In the rows, zero is written as 128.
Known rows, with every step that occurs
dulezoz > dusef > ninas: [132 124 178 125 117 144 147 117 167 126 100 134 132 160  93 106 172 105
 106  69 119 163]
duzop > dusef > pize > bitu: [162 132 185 189 110  93 135 137 188  92 165 158  93 171  99  84 180 117
  89  87 137 157]
pafif > tuza > dusef: [171 129 171 164  79  77 136 110 190 119 170 146 157 173  80  88 121  64
 145 105 147  99]
medi > pafif > dulezoz > dusef > pize: [148 123 207 150  49 133 191 131 175 151 129 146 137 185  72 148 156  99
 147  79 139 164]
ninas > dusef > pize > bitu: [133 134 176 143 108 107 158 142 173 141  80 132 118 161 119 113 186 113
  61  87 118 143]
tuza > dusef: [155 140 162 142 111  76 145 112 182  86 180 127 132 159  88  94 147  82
 150  70 144 148]
medi > pafif > kovubo: [182 121 185 140  78 107 202 131 170 151 167 122 139 158  93 131 144  66
 179  78 144 182]
pafif > dulezoz > dusef: [146 128 181 133  67 138 163 118 176 109 140 143 136 160  92 123 160  85
 144  85 168 167]
pafif > tuza > dusef > duzop: [174 124 165 164  86 102 136 117 188 122 164 144 151 174  74  92 138  62
 134 104 138  94]
ninas > dusef: [135 132 167 119 132 112 154 121 161 143  93 112 122 144 109  96 164  61
 120  82 130 141]
pize > dusef > duzop: [148 124 157 165 108 126 152 112 189  90 164 114 120 148  90 111 157 115
 117  71 132 145]
tuza > dusef > pize > pafif: [146 138 155 157  97  86 141 110 183  93 131 153 119 161  95 113 157 160
 122  77 125 129]
bitu > pize > pafif > dulezoz > dusef > duzop: [118 140 126 126 112 167 166 131 156 101 141 126 104 142 104 102 122 138
  98 118 159 116]
bitu > pize: [118 153 145 154 133 120 167 137 152  99 176 112 117 143 106  86 110  90
 113 104 152 124]
dusef > pize > pafif: [136 132 154 165  90 117 148 114 169 113  94 152 123 156 112 119 162 158
 109  84 118 128]
medi > pafif > pize > dusef > ninas: [179 123 190 126  76 130 170 128 181 133 163 110 143 183  76 130 112  64
 151  75 127 145]
medi > pafif: [157 128 185 146  87 104 179 128 170 139 169 112 145 175  78 112 137  48
 159  70 128 157]
dulezoz > dusef: [125 119 176 140 107 117 149 109 180 131 135 131 140 148  97  92 167  94
 126  83 144 164]
medi > pafif > dulezoz: [170 131 189 136  58 122 190 135 167 127 167 124 140 184  73 136 135  46
 172  72 149 163]
tuza > dusef > ninas: [162 143 162 127 120 102 143 121 169  81 145 129 125 171  84 108 153  93
 131  58 120 147]
ninas > dusef > pize: [124 134 182 146 120 116 157 125 160 154  60 140 115 152 110 119 178 110
  99  81 112 132]
pize > pafif: [150 130 129 125 102 115 141 105 168  98 134 117 130 145 112  90 142 105
 135  84 141 137]
bitu > pize > pafif: [118 148 119 137 131 128 157 126 152  94 157 112 111 137 114  84 102 124
 107 112 151 112]

Rows
[171 134 177 149 144 126 128 124 162  89 142 142  89 165  85  83 165  71
 129  68 122 155]
duzop > dusef > ninas
[148 120 139 112  77 159 151 109 173 105 115 137 124 152  99 115 162 124
 125  93 152 145]
pize > pafif > dulezoz > dusef > duzop
[172 120 162 134  92 137 144 116 193 109 175 115 137 156  97 108 132  74
 134  94 151 134]
pafif > pize > dusef > duzop
[155 127 154 162  81 120 165 116 169 125  95 160 119 144 123 136 169 174
 123  89 131 144]
dusef > pize > pafif > kovubo
[133 145 123 147 114 110 147 122 165 102 165 128 122 150 101  79  83 125
 110 131 151  76]
bitu > pize > pafif > tuza > dusef
[143 136 174 177  78  98 157 144 183 105 141 143 135 174 117 114 177 131
  69  81 129 152]
dusef > pize > bitu
[147 123 175 130  74 159 165 122 176 116 134 141 130 162  87 126 179  85
 131  85 160 162]
pafif > dulezoz > dusef > duzop
[132 133 162 126  98 133 157 121 159 144  44 146 108 152 114 134 173 136
 100  90 122 123]
ninas > dusef > pize > pafif > dulezoz
[164 129 181 186  70  80 137 115 190 128 144 168 151 179  82 107 135 103
 128 105 133  91]
pafif > tuza > dusef > pize
[116 144 130 126 106 149 164 125 156  96 147 127 109 142 109 100 108 139
 106 118 167 120]
bitu > pize > pafif > dulezoz > dusef
[163 135 156 153  90  88 155 111 184 102 130 159 117 151 104 126 160 169
 135  82 133 143]
tuza > dusef > pize > pafif > kovubo
[133 125 162 143 104 121 144 116 165 166  41 148 122 154 112 115 161 130
  90 106 113  96]
ninas > dusef > pize > pafif > tuza
[145 136 157 155  64 132 155 118 166 105  96 162 120 162 108 140 162 157
 118  87 133 130]
dusef > pize > pafif > dulezoz
[138 127 192 153  60 140 164 123 177 121 111 164 130 167  94 140 174 126
 125  86 155 160]
pafif > dulezoz > dusef > pize
[175 124 131 123  93 119 164 108 168 110 132 128 126 129 126 110 147 123
 152  93 154 159]
pize > pafif > kovubo
[174 128 170 123  92 136 141 116 183  99 151 117 136 163 100 119 119  81
 129  84 142 138]
pafif > pize > dusef > ninas
[146 125 145 111  70 142 149 105 173 101 120 137 129 150 103 112 148 124
 135  93 160 149]
pize > pafif > dulezoz > dusef
[124 111 173 166  80 126 139 104 186 152  81 166 139 157 100 108 162 163
  95 107 127 120]
dulezoz > dusef > pize > pafif > tuza
